Each row was made from one small tree. Brackets hold a mark, then the marks that hang from it, in the order of their numbers. Every link used is in the known rows. Write each row's tree.
Known rows
{q161 {q578 q195} q657}: [ 0.07  3.43 -0.30  0.31  1.19 -2.72 -0.97  0.09  1.09  1.03  0.66  3.16
 -0.95 -1.30 -1.71  0.32 -1.20 -2.30  1.03 -0.41  1.11  0.38]
{q578 {q195 q75 q671}}: [ 0.30  2.48 -0.51  0.90  2.55 -2.78 -1.45  0.36  1.92  1.97  0.63  2.98
 -0.50 -0.61 -1.82  1.22 -2.67 -1.17  1.14  0.59 -0.55  0.65]
{q578 q195}: [-0.19  3.03 -0.28  0.79  0.52 -1.68 -1.27  0.33  1.36  1.82  0.48  2.16
 -0.54 -0.31 -1.51  0.65 -1.23 -2.06  1.59 -0.51  0.01  0.46]
{q657 {q75 q964} {q161 q807} q195}: [ 0.25  2.07 -0.98  2.50  1.42 -4.29  1.69 -0.65  1.73 -2.42 -0.52  1.01
 -1.02  2.18 -1.16  1.71 -0.73 -1.29  2.79 -2.95 -1.44  2.55]
{q807 {q161 {q195 q75} q657}}: [ 0.00  1.44  1.97 -0.16  3.42 -4.26  1.20  0.43 -0.66  1.59 -0.49  2.29
 -1.17 -1.79  0.40 -1.03 -1.36 -1.46  1.02 -0.81 -1.77  1.92]
{q807 {q161 {q195 q671}}}: [ 0.69  1.70  0.88  0.97  3.13 -2.42  0.18  0.60  1.23  1.74 -0.14  1.74
  0.59  0.32 -0.33  0.35 -1.59 -1.37  1.32 -0.50 -0.77  0.92]
{q578 {q195 {q161 q807} q671}}: [-0.52  3.74 -0.44  0.98  2.36 -3.24 -0.32 -0.67  2.59  1.48  0.46  4.18
 -0.16  0.86 -1.51  1.45 -2.98 -2.69  1.89  0.31  0.06  1.39]
{q671 {q657 q161 q195}}: [ 1.84  2.54 -1.22  3.23  1.18 -2.62  1.06  0.02  2.34 -0.21 -0.52  1.06
  0.30  1.43 -2.12  2.30 -0.32  0.58  1.95 -2.31 -0.77  1.87]
{q671 q657}: [ 1.00  1.89 -0.57  2.23  1.54 -1.74 -1.31  0.66  1.52  1.19 -0.39  0.66
  0.49  0.11 -1.92  0.83 -0.78 -0.28  0.87 -1.86 -1.01  0.57]
{q195 q233}: [ 0.83  1.37  0.42  0.74  1.37 -0.62 -1.09  0.62  2.02  1.12 -0.49  0.85
  0.77  1.04 -1.16  1.24 -1.96 -0.96  0.55 -0.88 -0.47  0.89]
{q657 {q75 q964} {q195 q161 q671}}: [ 0.96  2.01 -0.83  3.06  2.66 -3.04 -1.47 -0.60  2.56 -0.57 -1.34  2.12
  0.15  2.29 -1.13  3.17 -1.92 -2.05  2.28 -1.83 -0.99  2.27]
{q578 {q195 {q75 q964} q161 {q671 q657}}}: [ 0.06  1.58 -0.16  2.62  5.31 -4.74 -2.38  0.02  2.28  1.96  0.08  3.54
 -0.16 -0.16 -3.24  2.11 -3.17 -1.64  0.65 -0.32 -0.81  2.63]
{q161 q578 {q657 q75 {q195 q233}}}: [ 1.15  2.42 -0.49  1.38  1.55 -2.39  0.71 -0.29  1.55 -0.96 -1.19  1.51
 -0.69  0.84 -0.48  1.55 -0.58 -1.42  1.05 -1.87  0.49  1.92]
{q338 {q75 q964}}: [ 0.58  1.21  0.29  1.20  2.80 -3.48 -2.32  0.67  0.64  0.83  0.36  0.47
  0.76  0.43 -1.93  1.18 -2.44 -1.27  0.60 -1.75 -0.94  1.98]
{q161 {q657 q75}}: [ 0.43  2.37 -0.26  0.92  0.49 -2.06 -0.46  0.93 -0.19  0.33 -1.38  1.07
 -1.12 -0.72  0.02 -0.41 -0.24 -1.18  1.63 -1.70 -1.48  0.54]
{q578 {q195 q75 q161 q671}}: [ 0.32  2.80 -0.63  1.12  2.62 -2.91 -1.70 -0.16  2.46  2.26  0.14  4.13
 -0.49 -0.11 -1.80  1.70 -3.55 -2.03  1.39  0.55 -0.62  1.27]
{q671 {q657 q75}}: [ 0.95  1.75 -1.32  2.65  0.92 -1.91 -0.96  1.00  0.78  0.78 -1.20  0.12
 -0.44  0.00 -1.11  0.08  0.02 -0.56  1.34 -2.79 -1.64  0.66]
{q657 {q161 {q578 {q195 {q75 q964}}} q807}}: [-0.23  1.81 -0.94  0.95  2.81 -5.12  0.13 -0.60  2.53 -0.99  1.67  2.87
 -1.43  0.18 -3.23  1.12 -2.92 -2.42  1.28 -1.10 -0.19  1.82]
{q578 {q195 q671}}: [ 0.29  3.08 -0.59  1.06  1.75 -1.86 -1.50  0.53  2.02  1.83  0.50  2.71
  0.16  0.04 -1.77  1.39 -1.79 -1.46  1.35  0.37  0.22  0.32]
{q657 q75 q161}: [ 1.45  1.72 -1.70  1.79 -0.86 -1.36  0.02  1.01  1.37 -0.23 -0.99  0.34
 -0.79  0.72 -0.91  0.34 -0.87 -0.75  2.32 -2.31 -1.85  0.39]
{q671 {q657 {q161 q578 q807} {q195 q75}}}: [ 1.56  2.40 -1.97  2.78  2.47 -4.70  2.05 -1.12  3.14 -1.63  0.63  2.05
 -0.68  1.16 -2.61  2.16 -1.65 -0.03  1.35 -2.32 -0.54  2.11]
{q75 q964}: [ 0.38  1.15  0.44  1.41  1.76 -1.93 -2.43  0.33  1.58  0.31  0.08  0.80
  0.45  0.68 -1.88  1.35 -1.56 -1.77  1.09 -1.56 -1.01  0.63]
{q161 q578 {q657 q195} q807}: [ 0.31  3.80 -0.26  0.86  1.66 -3.77  1.22 -1.32  1.85 -1.33  0.33  2.83
 -0.50  0.61 -0.90  1.50 -1.01 -1.65  1.55 -1.31  0.69  1.30]
{q807 {q161 q578}}: [ 1.36  1.78 -0.53  1.09  0.67 -1.43 -0.24 -0.08  2.39  0.36  0.77  1.32
 -0.09  0.35 -1.44  0.40 -1.52 -2.25  1.48 -2.13  0.53  0.04]

Write each row's tree
[ 0.95  0.25 -0.25  3.16  4.66 -2.95 -1.80  0.67  2.36  0.73 -1.93  1.27
  0.78  1.73 -2.15  2.09 -2.39 -1.12  0.39 -1.82 -1.14  2.90] => {q195 q161 q233 {q671 {q657 {q75 q964}}}}
[ 0.14  0.64  2.55  0.88  5.05 -4.74  1.60 -0.59  1.11 -0.29 -0.48  1.96
 -0.87  0.33 -0.87  1.45 -1.92 -1.25  0.92 -1.47 -0.42  4.16] => {q807 {q161 {q657 {q195 {q75 q964} q233}}}}
[ 0.97  1.37  0.12  0.55  3.72 -2.78 -0.22  1.01  0.68  0.54 -1.48  1.86
  0.13  0.01 -0.27  0.54 -1.52 -1.28 -0.16 -0.20 -0.29  1.18] => {q161 {q195 q233 q671} q578 {q657 q75}}
[ 0.55  3.18 -0.37  1.51  0.66 -2.62  0.63 -0.12  0.34 -0.32 -1.51  1.49
 -1.16  0.13  0.28  0.94  0.22 -0.98  2.28 -2.08 -0.92  1.48] => {q161 {q657 q75 q195}}
[-0.41  3.63  0.54  0.48  1.33 -2.92 -0.72 -0.06  0.82  2.05 -0.53  3.87
 -0.92 -0.94 -0.91  0.42 -1.79 -2.69  1.74 -0.24 -0.02  1.60] => {q578 {q195 {q161 q657}}}
[ 1.04  0.66 -1.14  1.93  1.61 -3.24 -0.95  0.72  1.06 -0.96 -0.58  0.59
 -0.49  0.83 -1.52  0.86 -1.15 -2.05  1.29 -2.51 -1.36  0.96] => {q657 {q75 q964} {q161 q195 q578}}
[-0.37  2.82  1.21  0.04  4.00 -4.22  0.66  0.32  0.14  0.75 -0.46  2.85
  0.21 -0.29  0.02  0.12 -1.53 -0.98  0.76  0.56 -1.09  1.16] => {q161 {q195 q671} q657 q807}
[ 1.23  2.65 -0.45  0.83  1.08 -2.12 -1.46 -0.31  1.85  0.45 -0.49  3.05
 -0.16 -0.21 -1.29  1.11 -2.29 -2.43  1.21 -1.13  0.07  0.57] => {q195 {q161 q578 q657}}
[ 0.12  2.74 -0.59  0.49  3.29 -4.24  0.54  0.22  0.33 -0.44 -0.57  2.54
 -0.65 -0.36  0.08 -0.15 -1.15 -1.77  0.76 -0.63 -0.72  0.70] => {q161 {q195 q671} q578 {q657 q75} q807}
[ 0.14  2.88  0.27  0.15  3.91 -4.11  0.21 -0.08  0.98  0.01  0.10  2.96
  0.23 -0.32 -0.66  0.47 -1.82 -1.56  0.40  0.36 -0.04  0.54] => {q161 {q195 q671} q578 q657 q807}
[ 1.38  1.63  0.10  1.27  2.65 -0.93 -1.51  0.19  3.19  1.55 -0.97  2.42
  1.38  1.81 -1.42  2.34 -3.57 -1.29  0.71  0.09 -0.37  1.41] => {q195 q161 q233 q671}
[ 0.07  1.67  2.12 -0.27  3.25 -2.50  0.04  0.90 -0.07  1.65 -1.32  1.68
  0.41 -0.39 -0.02  0.27 -1.35 -1.10  0.00  0.06 -0.91  1.79] => {q161 {q195 q233} q657}
[ 1.72 -0.56  0.09  2.56  5.56 -3.80 -0.62  1.12  2.76  0.07 -0.56  0.95
  0.82  1.21 -3.47  2.49 -3.18  1.00 -0.10 -0.76 -1.50  2.74] => {q195 {q75 q964} q233 {q671 {q657 q161}}}
[ 1.64  2.40 -0.56  1.75  1.48 -1.45 -0.58 -1.28  3.91  0.03 -0.52  2.56
  0.74  2.43 -1.47  3.39 -2.61 -2.27  1.14 -1.39  0.89  1.98] => {q657 {q195 {q161 q578} q233}}
[ 0.30  0.91  1.88  0.37  2.83 -2.05  0.95  0.52  0.92  1.87 -0.52  1.05
  0.43  0.54 -0.03  0.06 -1.43 -1.71  0.60 -1.01 -0.56  2.06] => {q807 {q161 {q195 q233}}}
[ 1.27  0.87  0.16  0.71  3.39 -1.66 -1.30  0.62  2.61  1.27 -0.35  1.62
  0.65  0.74 -1.58  1.87 -3.37 -0.13  0.07  0.36 -1.01  1.06] => {q195 q75 q233 q671}
[-0.92  1.66  1.13  0.90  3.15 -3.85 -0.66  0.22  0.46  1.08 -1.48  2.86
 -1.13 -0.06 -0.94  0.66 -1.83 -3.18  1.08 -1.00 -0.35  3.39] => {q578 {q195 {q161 {q657 {q75 q964}}} q233}}
[-0.46  3.46 -1.06  0.52  0.97 -2.93 -0.34 -0.77  2.26  0.39  1.55  2.91
 -0.75  0.21 -1.99  0.56 -1.59 -2.93  1.31 -0.77  1.07  0.34] => {q161 {q578 q195} q807}
[-0.78  1.33  1.25 -0.10  4.94 -5.95 -0.36 -0.42  0.29 -0.66  0.46  2.75
 -0.82 -0.99 -1.14  0.24 -2.34 -2.31 -0.06 -0.78 -1.13  1.85] => {q161 {q195 {q75 q964}} q578 q657 q807}
[ 1.42  2.16  0.14  1.64  2.80 -1.38 -0.22 -0.20  3.11  0.40 -0.53  1.70
  1.26  2.32 -1.29  3.18 -2.00 -0.22  1.02 -0.24  0.22  1.66] => {q657 {q195 q233 q671}}
[ 0.95  2.19 -0.51  2.10  0.93 -1.60  0.15 -0.61  2.37  0.30 -1.93  1.63
 -0.22  2.34 -0.09  2.36 -1.55 -1.91  1.87 -2.18 -0.78  2.64] => {q657 q75 {q195 q161 q233}}
[-0.37  1.95  0.47 -0.07  3.00 -3.88  1.39  0.15  0.16 -0.40 -0.98  1.92
 -0.71 -0.03  0.38 -0.55 -1.12 -2.19  0.12 -1.15 -0.53  1.82] => {q161 {q195 q233} q578 {q657 q75} q807}
[-0.94  1.68  1.04  0.77  4.88 -5.36  0.08  0.56 -0.52 -0.41 -1.17  2.06
 -0.48 -0.15 -0.02 -0.11 -1.08 -1.70  0.88 -0.68 -1.68  1.99] => {q161 {q195 q671} {q657 {q75 q964}} q807}
[ 2.00  2.02 -2.63  3.29  2.15 -2.24 -1.83  0.21  2.85  0.43 -1.03  1.91
  0.31  0.95 -2.10  1.64 -1.87 -1.33  1.05 -2.11 -0.40  0.69] => {q195 {q161 q578} {q671 {q657 q75}}}
[ 0.29  1.30  0.48  1.50  3.59 -3.90  2.14  0.47  1.33  0.49 -0.87  1.09
  0.60  1.16 -1.50  0.57 -1.48 -0.03  0.24 -1.17 -1.43  2.74] => {q671 {q657 {q161 {q195 q233} q807}}}
[ 0.59  2.50  1.21  0.85  2.30 -2.25  0.83 -0.21  1.40  0.21 -1.08  1.94
  0.20  0.78 -0.48  1.87 -1.11 -0.60  1.01 -0.78  0.11  2.33] => {q161 {q657 {q195 q233}}}
